Every row comes from one small tree of marks. The marks that hang from a mark follow it in brackets, in alphabetical order. Every link used is in the known rows. Which tree was each row made from?
Known rows
foses[dufe[bomo] mevof]: 0.45, 1.03, 1.99, 0.83, 1.64, 1.46, 2.01, -0.56, 0.09, 1.30, 3.21, -0.44, 0.39, -0.43, 0.14, 1.39, -0.42, 3.49, 1.65, 0.73, 0.02, -0.94
vurebi[nagog[zolo] nira[vuka]]: -0.45, -1.34, -3.95, -0.06, -1.81, 1.06, -0.38, 0.09, -0.43, -0.01, -0.55, -2.03, 0.01, -0.65, -0.63, -0.34, -0.33, -4.48, -2.21, 0.23, 0.94, 0.44
vurebi[nagog[zolo] nira]: 0.04, -1.17, -3.03, -0.46, -2.68, -0.64, -0.94, 1.03, -0.48, 0.65, -1.61, -2.83, -0.19, 1.80, -1.09, -0.28, 0.26, -4.08, -1.95, 0.38, -0.03, 0.62
nagog[zolo]: 0.68, 0.61, 1.29, 0.71, 0.19, -1.07, -0.64, 0.44, -0.61, 0.07, -1.55, -1.69, -0.07, 2.64, 0.25, -0.55, 1.82, -2.17, 0.21, -0.72, -1.74, 1.86
foses[dufe[bomo[zolo[gemo]]]]: -0.34, 0.92, 1.48, -1.01, 0.59, -1.39, 1.68, -1.11, -0.48, 1.00, 1.30, 0.66, 0.59, 1.58, -1.25, -1.72, -0.55, 3.43, 1.38, 0.29, -1.70, -0.12
nira[vuka vurebi[nagog[zolo]]]: -1.46, 0.00, -2.55, 0.63, -0.31, -1.04, -0.53, -0.85, -0.80, -1.02, -0.42, -0.93, -0.35, -1.63, 1.57, -0.58, -1.90, -3.24, -1.15, -0.46, 1.94, 1.66
foses[dufe[bomo[zolo[gemo]]] mevof]: 0.16, 0.84, 2.17, -0.09, 1.59, 1.20, 3.06, 0.06, 0.28, 1.22, 4.08, 0.83, 0.46, -0.34, -0.98, -0.01, -0.66, 4.51, 1.78, 0.54, -1.06, -0.69
zolo[foses[dufe[bomo]] gemo]: -1.11, 1.40, 2.37, -1.13, 0.69, 0.05, 0.20, -1.40, -0.29, -0.43, -0.89, 2.83, 0.99, -1.13, -0.41, -0.11, 1.15, 1.27, 0.94, 0.80, -1.88, -2.04
nira[vuka[foses[dufe]] vurebi[nagog]]: 0.08, 0.08, -5.44, -0.30, 0.01, 0.37, 0.04, -1.20, 0.27, -0.59, -0.83, 0.40, -0.32, -2.70, 1.37, 0.85, -2.07, -1.20, -1.54, -0.91, 3.11, -0.10
vuka[nira[vurebi[nagog]]]: 0.69, -1.18, -1.24, 0.22, -2.14, -4.22, -2.11, 0.51, -0.17, -0.34, -2.27, -0.50, -0.61, 0.15, 2.28, -1.59, -2.14, -1.60, -0.04, -0.40, 1.91, 1.28
vuka[foses[mevof] nira]: 3.76, -1.32, -1.36, 0.89, -0.21, 0.90, -0.69, 2.21, 1.98, 0.22, -0.35, 1.23, -0.53, -0.55, 1.91, 1.36, 0.79, 0.36, 0.48, -1.12, 1.71, -0.23
nira[vuka[foses[mevof]] vurebi[nagog[zolo]]]: -0.08, -0.33, -4.47, 0.80, 0.22, 1.73, 0.55, 0.56, 0.69, -0.60, 1.22, 0.33, -0.65, -2.86, 1.78, 1.60, -1.47, -2.30, -1.46, -0.93, 3.07, 0.83
zolo[foses[mevof] gemo]: -0.25, 0.85, 2.87, 0.01, 1.47, 1.38, -0.94, 0.82, 0.49, -1.30, -0.65, 2.05, 0.27, -1.92, 0.01, 1.56, 1.71, -0.79, 0.65, 0.73, -1.43, -1.23
foses[dufe]: 1.17, 1.04, 0.07, -0.12, 0.79, -0.93, -0.14, -1.55, -0.53, 0.41, -1.49, -1.55, 0.35, 1.14, 0.09, 0.23, 0.60, 0.62, 0.46, -0.27, -1.08, -0.03
bomo[zolo[foses gemo]]: -0.32, -0.43, 2.37, -1.46, 0.13, -1.61, -0.41, 0.36, -0.01, -1.12, -1.66, 0.97, 0.31, 1.86, -2.07, -0.55, 1.09, 0.32, 0.22, 0.04, -2.37, 0.08
vurebi[nira]: 0.99, -0.96, -0.79, 0.58, -1.78, -0.06, -2.74, 0.27, -0.68, 0.25, -2.94, -2.00, 0.21, 2.05, -0.40, -0.92, 1.28, -1.51, -0.60, 0.66, 0.41, -0.07
vuka[nira]: 1.91, -0.98, 1.05, 0.59, -0.84, -2.75, -2.11, 0.30, 0.10, -0.24, -2.18, -0.42, -0.20, 1.06, 1.70, -1.33, 0.08, -0.79, 0.70, -0.54, 0.31, 1.07
nira[vurebi]: -0.21, 0.36, 0.28, 1.06, -0.91, -2.82, -2.68, -0.38, -1.00, -0.51, -2.83, -1.33, -0.36, 1.69, 1.47, -1.16, -0.50, -0.85, 0.27, -0.21, 1.16, 1.42
dufe[bomo[zolo] foses]: -1.91, 0.49, 5.09, 0.55, 0.28, -0.24, -0.61, -0.46, -0.75, 1.90, 3.30, -1.79, -0.82, 3.56, -1.74, -2.65, 0.01, 3.94, 1.14, 0.57, -1.73, 0.48
nagog[zolo[foses[dufe mevof] gemo]]: 0.37, 1.35, 1.33, -0.14, 1.37, 1.97, 1.72, 0.48, 0.08, -0.46, -0.08, 1.71, 0.68, -1.70, 0.05, 0.69, 2.42, -0.54, 0.33, -0.25, -2.67, -0.57
nira[vuka vurebi[nagog[zolo[foses]]]]: -1.73, -0.32, -2.14, 0.26, -0.43, -0.78, -0.35, -1.17, -0.73, -1.44, -1.05, -0.53, -0.10, -2.08, 1.30, 0.23, -1.59, -3.41, -1.53, -0.15, 1.92, 0.88
bomo[zolo[foses[dufe mevof] gemo]]: 0.25, -0.01, 1.77, -1.23, 1.08, 0.30, 1.83, 0.25, 0.46, -0.61, 0.49, 1.42, 0.59, -0.19, -2.05, 0.35, 0.79, 2.32, 0.48, 0.09, -2.30, -0.86

Which tree is each row?
-1.46, -0.38, 4.16, -0.51, 0.46, -0.46, 0.81, 0.48, 0.03, 0.09, 2.24, 1.47, 0.46, 1.32, -1.71, -0.32, 0.02, 2.68, 1.38, 1.00, -1.01, -0.43 : dufe[bomo[zolo[foses[mevof] gemo]]]
1.39, -1.36, -3.50, 0.77, -1.15, 2.67, -1.95, -0.31, 0.28, -0.25, -2.22, -0.33, 0.30, -0.40, 0.11, 0.06, 1.39, -1.71, -1.32, 0.01, 2.00, -0.81 : vurebi[nira[vuka[foses]]]
-1.35, -0.19, -2.40, 0.36, -0.19, -1.59, -1.37, -1.25, -0.64, -1.12, -0.75, -1.13, -0.45, -1.79, 1.38, -0.30, -2.71, -2.58, -0.98, -0.15, 2.59, 1.21 : nira[vuka vurebi[nagog]]
-0.40, -0.45, -4.63, 0.06, -0.40, -0.27, -1.30, -0.59, 0.41, -0.82, -1.01, 0.13, -0.71, -1.61, 1.49, 0.83, -1.98, -2.43, -1.55, -0.75, 3.42, 0.56 : nira[vuka[foses] vurebi[nagog]]
0.38, 0.26, 2.02, 0.25, 1.44, 0.98, 3.10, -0.30, 0.20, 1.42, 3.74, -0.56, 0.47, 0.68, -1.06, 0.68, -0.65, 4.56, 1.57, 0.68, -0.47, -0.55 : foses[dufe[bomo[zolo]] mevof]
-2.26, 1.23, 4.95, 0.14, 0.54, 0.05, -0.63, -0.06, -0.58, 1.63, 3.51, 0.13, -0.76, 2.32, -1.62, -3.76, -0.04, 3.84, 1.44, 0.50, -2.66, 0.52 : dufe[bomo[zolo[gemo]] foses]
-1.54, 0.43, 5.35, 1.32, 1.11, 1.77, 0.56, 0.43, -0.17, 2.09, 5.22, -1.59, -0.94, 2.07, -1.61, -1.42, -0.19, 4.63, 1.55, 1.01, -1.26, 0.14 : dufe[bomo[zolo] foses[mevof]]
2.05, -1.50, -3.95, -0.25, -2.32, -2.47, -1.88, 1.51, 1.07, -0.09, -2.52, 0.99, -0.90, 0.18, 2.38, -0.38, -1.21, -1.19, -0.74, -1.23, 2.87, 0.60 : vuka[foses nira[vurebi[nagog]]]
0.25, 0.33, -2.64, 1.36, 0.98, 2.67, 1.04, -0.91, 0.48, -0.14, 1.62, 1.80, 0.12, -3.27, 2.16, 0.73, -1.23, 2.07, 0.09, -0.36, 3.50, -0.72 : nira[vuka[foses[dufe[bomo] mevof]] vurebi]
-0.85, -1.71, -3.34, -0.46, -1.98, 1.68, -0.17, -0.41, -0.31, -0.54, -1.53, -1.52, 0.36, -1.33, -1.08, 0.80, 0.36, -4.60, -2.64, 0.59, 0.89, -0.67 : vurebi[nagog[zolo[foses]] nira[vuka]]
-0.31, 0.94, 1.87, -0.37, 0.40, -0.09, -0.55, 0.37, -0.33, -0.99, -2.15, 1.41, 0.35, 0.28, 0.06, -0.37, 2.67, -2.56, -0.03, -0.42, -2.72, 0.42 : nagog[zolo[foses gemo]]
-0.11, -0.59, 2.70, -0.94, 0.78, -0.07, 0.56, 1.18, 0.48, -0.97, -0.10, 1.00, 0.22, 0.62, -2.04, 0.50, 1.03, 0.78, 0.46, 0.21, -1.98, -0.28 : bomo[zolo[foses[mevof] gemo]]
0.68, -0.90, 1.84, -0.75, 0.72, -0.04, 1.94, -0.49, 0.26, -0.33, 0.03, -1.01, 0.45, 1.21, -2.23, 1.62, 0.83, 2.14, 0.18, 0.20, -1.20, -0.87 : bomo[zolo[foses[dufe mevof]]]
-0.39, 1.30, 2.32, -0.15, 1.12, 2.12, 2.18, 0.28, 0.04, 0.01, 1.14, 2.31, 0.80, -1.48, 0.07, 0.45, 1.86, 0.64, 0.71, 0.26, -2.35, -0.91 : nagog[zolo[foses[dufe[bomo] mevof] gemo]]
-1.34, 0.20, 3.47, -0.56, 0.12, -1.97, -0.02, 0.29, -0.37, 0.58, 1.45, 0.73, 0.08, 2.91, -1.39, -1.99, -0.54, 2.19, 1.59, 0.54, -1.37, 0.87 : dufe[bomo[zolo[gemo]]]
1.46, -0.03, -1.41, 1.11, 2.01, 3.29, -0.28, 0.02, 1.14, -0.57, 0.71, 0.18, -0.22, -1.86, 0.90, 2.63, 0.70, -0.87, -0.18, -0.68, 1.79, -0.24 : nira[vuka[foses[mevof]]]
-0.03, 0.44, 2.21, 0.41, 0.81, 1.64, 2.12, -0.42, -0.19, 0.19, 0.73, -0.03, 0.74, -0.18, -0.24, 1.68, 1.85, 0.63, 0.36, 0.20, -1.30, -0.98 : nagog[zolo[foses[dufe[bomo] mevof]]]
0.99, -1.40, -5.98, -0.40, -1.03, 3.37, 0.53, 0.09, 0.85, 0.47, 0.33, -0.95, 0.06, -2.40, -0.55, 2.07, -0.73, -2.09, -2.17, 0.47, 2.42, -1.57 : vurebi[nagog nira[vuka[foses[dufe mevof]]]]
-1.85, 1.22, 5.33, 0.93, 1.36, 1.97, 0.48, 0.99, 0.04, 1.85, 5.81, 0.32, -0.92, 0.89, -1.50, -2.41, -0.13, 4.62, 1.81, 0.82, -2.14, 0.04 : dufe[bomo[zolo[gemo]] foses[mevof]]
0.40, -1.40, 2.73, -0.38, 0.30, -0.55, 0.46, 0.37, 0.26, -0.64, -0.30, -1.28, 0.16, 2.21, -2.20, 1.79, 1.00, 0.90, 0.17, 0.18, -0.93, -0.19 : bomo[zolo[foses[mevof]]]
-0.99, 0.22, -1.26, 0.17, -1.45, -3.30, -1.31, 0.56, -0.90, -0.18, -1.73, -1.90, -0.69, 1.51, 0.96, -0.79, -1.35, -2.76, -0.74, -0.43, 0.70, 2.02 : nira[vurebi[nagog[zolo]]]
1.88, 0.45, -2.46, 0.75, 2.37, 3.63, 1.07, -0.90, 1.14, -0.24, 0.97, 0.53, 0.18, -2.67, 0.86, 2.44, 0.66, 0.39, -0.23, -0.66, 1.42, -0.90 : nira[vuka[foses[dufe mevof]]]
2.78, 0.59, -1.95, 0.28, 1.41, 2.50, 0.89, 0.63, 1.33, 0.83, 0.23, 0.05, -0.20, -0.26, 0.25, 2.83, 1.30, 1.54, 0.14, -0.79, 0.40, -1.06 : vuka[foses[dufe mevof]]
-0.14, 0.31, 1.43, -0.60, 0.37, -1.64, 1.63, -1.38, -0.64, 1.29, 1.16, -0.90, 0.54, 2.54, -1.33, -0.83, -0.48, 3.62, 1.17, 0.31, -1.10, -0.08 : foses[dufe[bomo[zolo]]]
-0.10, 1.44, 1.25, -1.26, 0.95, 0.17, -0.41, -1.15, -0.15, -1.01, -2.51, 2.24, 0.82, -1.46, -0.36, 0.27, 1.74, -0.07, 0.33, 0.27, -2.28, -1.60 : zolo[foses[dufe] gemo]
1.43, -0.91, -4.10, -0.70, -2.09, -1.88, 0.46, 0.15, 0.97, 0.89, -0.70, 2.01, -0.21, -0.66, 2.21, -0.73, -2.03, 1.86, -0.11, -0.94, 2.87, -0.58 : vuka[foses[dufe[bomo]] nira[vurebi[nagog]]]
-1.33, -0.13, -0.79, -0.18, -1.59, -2.85, -1.21, -0.01, -0.80, -0.66, -2.27, -1.52, -0.36, 1.00, 0.63, 0.23, -0.93, -3.00, -1.06, -0.07, 0.66, 1.02 : nira[vurebi[nagog[zolo[foses]]]]
0.67, -1.04, -1.15, 0.36, -2.25, -3.91, -1.35, 0.80, -0.20, -0.33, -1.96, -0.50, -0.53, 0.34, 2.39, -2.08, -1.57, -2.01, -0.18, -0.81, 1.35, 1.84 : vuka[nira[vurebi[nagog[zolo]]]]
-1.61, 0.40, -0.86, -0.50, -1.31, -2.64, -1.22, 0.55, -0.76, -0.81, -2.24, -0.12, -0.34, -0.02, 0.79, -0.78, -0.82, -2.97, -0.84, -0.19, 0.08, 1.19 : nira[vurebi[nagog[zolo[foses gemo]]]]
-0.30, -0.42, -3.03, -0.87, -2.31, -0.22, -0.93, 1.56, -0.40, 0.39, -1.17, -0.92, -0.14, 0.69, -0.89, -1.19, 0.28, -4.18, -1.62, 0.36, -0.95, 0.63 : vurebi[nagog[zolo[gemo]] nira]
-0.62, 1.37, 2.80, -0.46, 1.61, 1.95, 1.25, -0.41, 0.25, -0.30, 1.26, 2.96, 0.87, -2.80, -0.28, 1.24, 0.94, 2.18, 1.24, 1.03, -1.48, -2.40 : zolo[foses[dufe[bomo] mevof] gemo]
